Each row comes from the steps of one path. Every step used is in the known rows, and no mark comes twice. Write the path behind each row, first mark first.
Known rows:
C, U: [ 18.8  11.7  19.8  -2.5 -24.6  10.3   7.7  -7.3 -17.1 -13.8  -4.5  18.4
  -2.8  -9.5   2.2  -3.3  30.0 -25.8  -6.7  -3.7  -6.9 -24.8  22.5 -12.4]
X, H, J: [ 11.4  28.8  30.9  -1.9  -2.3  -5.2  35.9  22.6 -36.3 -18.8 -11.1   3.6
  -6.6 -14.6   2.2  12.2 -11.6  12.0  11.4  -8.9  18.3   5.1  27.8 -26.3]
Q, C, U, J, H: [-11.9 -42.3 -43.3   2.8  -0.9 -27.3  -1.9  11.7  -5.1 -28.6  21.1  -4.0
  -4.9 -35.1  27.4  -1.7   5.1 -21.9  -5.7  12.0 -12.5   2.2  -4.5  12.8]
H, X, Q, C: [ -7.2  42.5 -18.1  -2.5  12.8  16.1  -4.4  -8.4   7.0 -29.5  -4.8  -8.7
  -2.7  10.1 -18.2  -5.6   7.2  20.2  -3.9   3.6   0.3  15.7   5.6 -58.0]
J, U, C, H: [-14.9 -20.7  -4.1 -13.5  15.2  15.8  13.8  22.9   4.8   5.2  13.9  17.9
 -17.2  -2.5  -4.6 -19.5  -0.6  34.8 -13.5 -15.5   5.1 -29.2  18.8  20.2]
J, H, X, Q, C: [-13.2  30.0 -20.7 -11.8   6.5  -1.9 -17.1  -1.2   4.4 -25.9  19.3 -24.6
   0.6   8.9   2.2  -3.7   7.0  21.6 -11.7   7.3   4.8  35.3 -24.1 -35.0]
R, K: [  4.2  37.4  13.6   1.3  -9.5  13.4   7.5  -0.2  -0.6 -33.4 -35.3  22.2
 -18.4  18.3  31.2  11.8  15.6 -25.3 -16.7  -3.0  20.3 -29.1  -8.6 -10.1]
J, H, X: [  4.9  41.6   7.7  -6.3 -24.9  25.8  -0.2   2.6 -19.0  13.8   5.5 -17.8
  17.4   2.2  -9.9  -2.8  14.4  -3.3 -10.6  18.4  35.5  -2.2 -26.6  -3.1]
H, X, U: [  7.2  12.3  19.8 -11.4 -11.3  23.7 -17.1  -4.9  -3.5   6.0  -3.2 -18.1
   8.0   1.3 -20.9  -2.9  29.1 -19.7  -9.4  16.8  19.6  -3.2  -3.8 -28.0]
Q, C: [  8.4   9.1   6.2  -7.7   4.1   2.6 -13.6  12.8 -12.4 -29.6  -8.3   0.7
 -25.0  -2.0  -9.1  -6.9  -0.4   4.8  -5.7  -3.9   9.1 -23.2 -13.7 -27.1]
U, C, Q, J: [ 18.4 -31.3  -5.1   7.4  27.9 -32.1  24.0  12.0  -4.0  27.5  -7.3  17.9
   5.5   3.2 -13.1  -2.5 -47.9  -6.7  -8.0 -28.4 -22.8 -12.3   4.9  34.5]
C, H: [  0.5  10.0  14.9  -2.5   4.0  29.2   0.3   5.4 -10.0 -13.5   9.5   0.0
   1.0   9.5  -0.5   4.8  12.6  22.4   7.2   6.7  17.4 -19.2  -5.7   7.1]
X, U: [ 14.4 -15.9  35.4 -18.6 -14.3   0.9 -29.0   2.0  -2.9  -8.5  -4.8 -10.9
 -11.6  13.2   0.2  -0.9  23.8 -19.0 -15.1  -0.1  10.5  -8.1  -7.5 -19.9]
X, U, J, R: [ -1.9 -37.3  16.8  -2.6 -28.0  -0.2 -47.4 -12.9  25.7   4.9 -14.4 -25.0
 -16.6  14.5  -0.3   9.9  17.4 -11.0  13.7  29.8  -5.2  13.9 -10.6   7.8]
H, X: [ 10.9  53.5  13.7   3.2 -16.2  43.4  12.8  -3.4 -15.0   7.5 -17.4  -1.7
  13.3   1.2 -32.0  -5.5  17.0  -3.2  -5.4  14.9  31.8 -20.6   4.8 -24.3]
H, X, Q, C, U: [ -6.7  29.8 -25.5  -1.3   6.9   7.0   3.3 -17.5   6.3 -37.2   9.9   3.7
   0.8 -12.0  -1.7  -7.2  28.2  -2.3  -0.7   1.1 -30.4  15.6  27.2 -53.3]
X, U, J: [ -2.6 -43.4  -2.7  -1.2  -5.9  -3.9 -14.1   6.3  10.2  -3.1 -15.9  -7.9
  -1.1  -3.2   1.3   2.3   9.4 -21.9 -16.9  15.2  14.0  -2.0  12.1  -5.6]
J, U, C, Q: [ 12.8 -21.6   9.8 -15.8   9.7   1.9  14.0   8.0  10.4  22.3  -7.8  21.9
 -18.8  -0.2 -13.0 -31.0 -24.8   1.3 -10.0 -28.6 -22.7 -12.9  43.3  13.4]
Q, J, R, K: [ -1.4  22.4  25.1  19.5 -23.7 -15.8  -4.6 -22.4  21.2 -12.6 -32.5   6.7
 -18.4  26.3  25.1  24.2   3.4 -14.7  17.7   2.8 -16.9 -21.7 -49.9  34.3]
Q, J, H, X, U: [ -1.8 -17.9   5.6  -1.6 -10.6 -23.4  -8.1  -4.4   2.9  24.3  18.2 -32.0
  29.3  -6.9  -5.8   6.6   6.2 -17.7 -11.6  15.1   1.2   6.9 -53.7  22.8]
H, J: [ 24.6  34.3  35.7   3.5 -15.9  -4.6  13.8   3.7 -35.3  16.0 -18.4  25.4
   3.3  -7.8   0.7   0.3 -17.0 -12.9   6.6 -24.8  24.3  -9.5  11.1 -15.4]
U, C, H, X, Q, J, R: [-26.2   4.3 -23.5  12.8  21.3  -3.5  -4.4 -14.3  29.0  17.4  20.9 -12.8
   9.1  25.0 -13.3  16.8  -5.2  55.1  18.8   6.1 -22.1  22.9 -21.7  22.8]
U, C, Q, J, R: [ 18.9 -28.6  14.3   7.0   6.2 -29.4  -9.7  -5.8  14.4  33.4  -3.0   1.0
 -11.7  18.7 -10.5   4.2 -38.9   8.0  22.7 -15.8 -42.0   3.1 -16.2  47.2]

Which path is each row?
[  3.0  -1.8  -4.4  -1.4  28.6 -13.7  12.7  29.9 -33.5  17.6  15.6  30.0
  -2.1 -12.9  11.8   0.6 -28.5  20.0   2.6 -31.4  27.8  -9.9  11.0  12.4] : U, C, H, J
[ 13.0  26.8  42.1  -0.1 -26.6   1.3  28.5  -3.3 -14.7  25.8 -20.8  31.1
  -1.8 -18.3  -7.5 -22.3 -16.0  -4.8   7.4 -33.8   3.1 -19.0  30.6  -6.2] : H, J, U
[ -2.9 -13.3 -11.3  -8.1  25.9  10.4  -0.4  28.3 -12.9  -5.0  15.0  11.0
 -11.5   8.7   1.6  -1.0  -1.8  27.2 -14.0  -7.6  26.3 -21.7   0.2  10.9] : U, C, H
[  0.2  -2.3   7.0   3.7 -11.0 -37.3  -0.4  -9.4   7.7   1.7   4.5  -7.7
  16.3  23.4  14.5  13.5 -13.2  15.3 -19.5 -13.7 -11.5  20.9 -32.9  12.9] : X, Q, J, H
[ -4.5   2.1  17.9   9.6 -13.4 -14.2  29.7 -21.8  31.0   6.2 -21.9  13.9
   7.1  12.2 -12.7 -10.9  -9.9  20.8 -13.2 -27.3 -35.5  -6.1  15.4  -1.4] : X, Q, J, U
[ 24.7 -14.2   1.0 -10.4  18.7  -2.2   1.9  15.5  -9.7  11.8  -4.0  13.7
 -13.1  10.6  -7.6 -10.8 -25.0  -8.5 -11.0 -20.8  -0.4  -4.3  23.8   4.8] : U, C, Q
[-22.8   6.8 -43.5  13.8  -8.8   5.8 -14.2 -33.4  35.0 -24.6   2.8 -10.2
  -3.9 -10.0  -4.2   4.9  23.6   5.3  29.8  29.9 -44.7  37.2  23.8 -26.6] : H, X, Q, C, U, J, R
[ -8.3  -9.8   1.0   3.7 -25.6  22.9 -33.9 -19.8  24.6  17.2 -11.5 -33.7
   2.1   4.4 -20.7   5.1  24.4 -11.6  21.1  45.4   4.5  17.2  -7.1  -0.4] : H, X, U, J, R
[ 13.0 -25.1  -5.1 -16.0  24.8   0.9 -14.1   6.1   4.5  21.1  10.2  -7.7
   2.5   2.0 -15.1 -13.9  -3.2 -23.1 -10.2  -1.9  -6.9  15.6  21.2  -7.8] : H, X, U, C, Q
[ -2.1  43.9  -1.6  -6.7 -16.9  15.4  -6.6 -12.1   2.2   0.3   8.0 -15.9
  17.6  21.7   0.9   0.2  14.8  12.8 -17.4   9.9  18.9  31.8 -10.4 -25.5] : J, H, X, Q
[ -1.0 -43.8   0.2 -13.9  33.2 -34.7 -17.4  26.6 -20.6  14.5  30.2  12.1
  -5.9 -10.0  23.8   1.4 -15.1   2.9  -1.0 -25.9  14.4   8.7   1.8   8.1] : X, U, C, H, J
[-26.2  22.2  -6.6   4.7  22.9 -28.6 -30.1 -24.1  25.4 -51.8  12.6   8.3
 -34.5  22.8  69.7  22.7  -7.2  26.2  48.5 -14.7 -33.2  40.4 -25.1  -7.8] : X, Q, C, H, J, R, K
[  4.0  17.8  19.6   5.9   6.6   6.1  15.5   4.0 -27.9   8.4  10.8  18.3
  11.8 -10.2  11.0   6.7 -14.2  12.9  23.6 -17.5  18.1  -5.0   4.8   6.1] : C, H, J
[-30.4   2.2 -59.6   5.9  12.6  -4.0  -1.9   1.1  16.7 -18.7   7.5 -23.1
  12.6  -6.5   2.4   1.7  -6.5  16.9 -13.1  21.7   8.8  40.9  -4.7 -21.5] : U, J, H, X, Q, C
[-10.3  -4.7   3.9 -10.9   9.3  33.3 -14.7  -4.2   3.9  -3.2  24.8 -23.4
  19.0  -0.7  -8.6   4.1  32.6   5.8   8.5  27.2  13.6  -0.3 -11.2  -6.4] : C, H, X, U
[ -9.6  36.0  -1.5   3.2   5.7  55.3  14.9  -1.7 -10.1  -1.5  10.1  -8.8
  22.3  -0.8 -21.4   1.5  20.3  22.0  11.9  23.7  25.0 -16.0  -1.2  -1.9] : C, H, X
[ 15.3   8.7  38.8  11.4 -31.7  -7.1 -12.2 -18.2   7.5  16.2 -18.4  -7.8
  -6.1  18.6 -17.4  14.1  -3.8   8.0  23.8   4.4 -17.9 -17.4 -39.5  26.2] : Q, J, R
[-12.4  13.8 -28.0  13.6 -17.8  23.2  16.7   5.5  -7.8  18.6  -6.9 -16.8
  27.1 -12.3 -11.6  -0.1   1.0  -8.0 -11.2  32.8  37.8   5.3  -5.9  12.2] : U, J, H, X
[ -7.4 -29.5 -38.1  10.5   7.5 -10.1  11.8   7.1  -1.7 -33.3  -5.1  12.0
  -9.9 -36.5   6.5  -2.4   5.7 -23.0   1.7   7.5 -17.3 -16.4  26.6 -10.2] : Q, C, U, J
[ 12.1 -44.3 -10.3  -0.3  19.1 -49.4   8.8  18.2  -4.9  30.9  16.8   1.0
   9.2   2.8   9.9  -0.8 -48.7  -5.1 -13.8 -25.3 -18.8   6.8 -26.4  56.7] : U, C, Q, J, H
[  4.6  39.9  33.7   0.7 -31.2  14.9 -27.9 -19.5  14.4 -25.5 -32.7   2.7
 -37.7  35.6  31.8  17.2  25.9 -14.6  12.8  10.9   3.8 -13.7 -31.0   3.3] : J, R, K
[  2.6 -12.9 -15.7  15.0 -16.8   8.7  24.2  -4.6  -5.1  -7.2 -14.9  17.7
   8.3 -24.7   1.4   0.9  16.4 -30.3  -5.9   8.8  -3.9 -17.2  42.2   2.6] : C, U, J
[-10.4   2.4 -36.1  11.8 -22.2  13.0  24.4  -4.7  -8.6  10.1   8.8  -4.1
  31.8 -34.8   3.1   1.0  22.2 -28.5  -5.7  30.6   8.8   3.4  14.3  16.4] : C, U, J, H, X
[-38.8 -45.9 -53.3   4.2  41.0  14.6 -11.8   8.6  19.7 -23.7  23.6 -31.9
   9.9 -25.1  -7.2   5.8   9.6  11.2  15.0  39.1   3.6   7.2  -4.9  -1.3] : Q, C, H, X, U, J
[ 15.5 -73.2   0.7  -5.4  32.5 -52.8  -6.6  10.5  10.5  22.5   8.1   1.8
   1.6   3.2  -0.3  -0.5 -33.4 -19.7 -14.4 -25.1 -34.1   4.4  -1.8  28.9] : X, U, C, Q, J
[ 19.1 -12.1  16.3  -4.9  12.1 -23.4  30.5   8.4  -9.5  44.2  -5.4  41.1
  -7.2 -19.6  -2.2 -30.3 -50.6  -7.4   7.2 -54.4 -21.1   3.7  53.0  12.2] : H, J, U, C, Q
